Each row was made from one small tree. Brackets hold a mark, then the marks that hang from it, in the order of their numbers. Every link used is in the known rows. Write each row's tree.
Known rows:
{J911 J588}: [ -3  -7   9  -3 -21  -1 -12 -29   5  -3 -21  61   0   1 -26  20  29   5
   0]
{J708 {J345 {J46 {J588 J878}}}}: [ 11   1 -27   9 -21  36  -3  20   7   2   1   8 -17   1  17  10 -22   2
 -11]
{J797 J878}: [ 18 -19  34  14 -45 -19  -2   4  14  -5 -23  60  26  -7   9  26  -6  12
  -9]
{J345 {J46 J588} J708}: [  2   6 -27   3 -55  19  -9  -1 -19  -4  29  -2  -3 -21  -8  19 -25  -7
 -11]
{J345 {J46 {J588 J878 J979}} J708}: [ 14  11 -20   7 -36  41   7  17  -9   4  43 -33 -23 -16  20 -12 -44   3
  -8]
{J345 {J46 J588 J878} J708}: [ -5  13  -4   1  -1  -5 -16  16 -34   0  41 -15  -3 -14  11  17  -4   0
   7]
{J911 {J588 J708 J979}}: [  6  -7 -16 -19  -6  24  -2 -15  -2  -1   9  34 -26  13   0   0   4  -1
   5]
{J979 {J46 {J588 J878}} J911}: [ -8   3  23  19  -5 -18  10   0  37   8 -13 -50  14 -17 -11 -19   2  -1
 -20]
{J979 {J46 J588} J911}: [-15   8  15  13  -4 -30  -2 -17  16  -1 -33 -27  18 -15 -20  -4   8  -5
 -19]
{J911 {J588 J878 J979}}: [ 12  -3  13   1 -10  25   3 -14  15   5  -8  28 -19   7   3 -13   4  14
   3]
{J345 J708}: [ 18  -1 -14   0 -31  23  13  -7 -29 -14  -7  50  32   0 -27  23   4  -9
   4]
{J345 {J46 J878} J708}: [ -2   8 -11  -7  25   6  -9   5 -59  -5  26  10  16  -7   5   3  -9   0
  13]
{J979 J46 {J911 J588}}: [-21  -3   8  -4  33 -24  -7 -49  -4   5 -33  10  25  -7 -34 -23  19  -2
 -14]
{J46 J588}: [  2   4  16  14 -59  -9  -7  -1  29  -8 -22  28  -3 -10 -12  39  13   0
  -5]
{J979 J911}: [  5   5  12   5   4  15   7 -11  -2 -11 -40  34  40 -20 -18  -5  10 -10
 -14]
{J979 {J46 J588}}: [-12   3  13  16 -46 -46  -9 -20  18  -2 -30 -10  -5   2 -20  28   7   4
  -1]
{J345 J46 J708}: [  5   2 -34  -5 -24  27  -1 -12 -41 -10  15  21  19 -16 -15   6 -30  -8
  -4]
{J46 J878}: [  0   6  31   6  17 -22  -7   5  -9  -9 -25  37  15   3   3  22  30   9
  20]
{J911 {J588 J878 {J979 J46}}}: [ -5  -3  13   2  11 -11   2 -33   7  10 -15  -6 -20  17  -6 -24  -4  19
   6]

Write each row's tree:
[-10   2   6 -10  55 -36   2   1 -28  -1  -4 -31 -10  28  17  -8   4   6
  29] => {J588 J708 {J979 {J46 J878}}}
[  4   1 -19 -14  81 -11   6   9 -60  -3 -25  -7  -4  49  26  -6   9   3
  36] => {J588 {J708 J345} {J979 {J46 J878}}}
[-28   3  33  -6  83 -49 -13 -32 -24   8 -21  -5  22   0 -14 -28  40   5
   3] => {J979 {J46 J878} {J911 J588}}
[-12   8  12 -12  86 -21   8   2 -38   0  -7 -47  12  10  17 -41   5  -4
  15] => {J588 J708 {J979 {J46 J878} J911}}
[ -5  -7  -1   4  -1  -5  14  18  40  12  24 -63   2  -6  -2 -26 -10 -13
 -19] => {J979 {J46 {J588 J708 J878}} J911}
[ -1   2  -1  13 -51  12 -10  14  39   5  22 -20 -23 -20   9   5 -29   7
 -16] => {J345 {J46 {J588 J878}}}
[  3  -6  16   1  16  31   7  -9  22   8  -4  28  19 -18 -16 -28  18  -2
 -19] => {J979 {J911 {J588 J878}}}
[  5  -8 -12  -3   6   1  20   5   8   3   6 -36 -16  23   7 -22 -26   3
  13] => {J588 J708 J878 {J979 J46}}
[  9 -21 -12 -14 -15  27   5   8  36   9  38  27 -16  11  -7   0   7  -4
  -1] => {J911 {J588 J708 J878}}
[  3  13  20  -6  44  10   1  32  -1   0  13 -33  -7  -9  35 -13  15  -6
   3] => {J46 {J588 J708 {J979 J911}} J878}
[  1  -8 -24  -1 -45  26  -5  31  46   8  59 -36 -36 -13  18   3 -40  -4
 -12] => {J345 {J46 {J588 J708 J878}}}
[ 30 -15 -37  -8   4  52  23  33   1  -4   2  42   4  33   7  12   1 -12
  10] => {J588 {J708 J345} J878}
[ -8  11  13   4  34 -11  10 -33 -20  -7 -55 -19  27  -9 -12 -34  -8   1
  -6] => {J588 {J979 J46 J911}}
[ -6  -4 -30  -7 -50  11 -16  13  24  -2  39 -16 -27 -16   5  20 -28  -8
 -10] => {J345 {J46 {J588 J708}}}
[ -1   0  13  -2  -7 -22  -9  33  19  -1  25  -5 -18   7  19  33  25  -2
  14] => {J46 {J588 J708} J878}
[ -3  -3 -14  -6  42 -33  -4  21 -21   3  -2 -15 -12  40  17  23  29  -5
  25] => {J979 {J46 {J588 {J708 J345}} J878}}
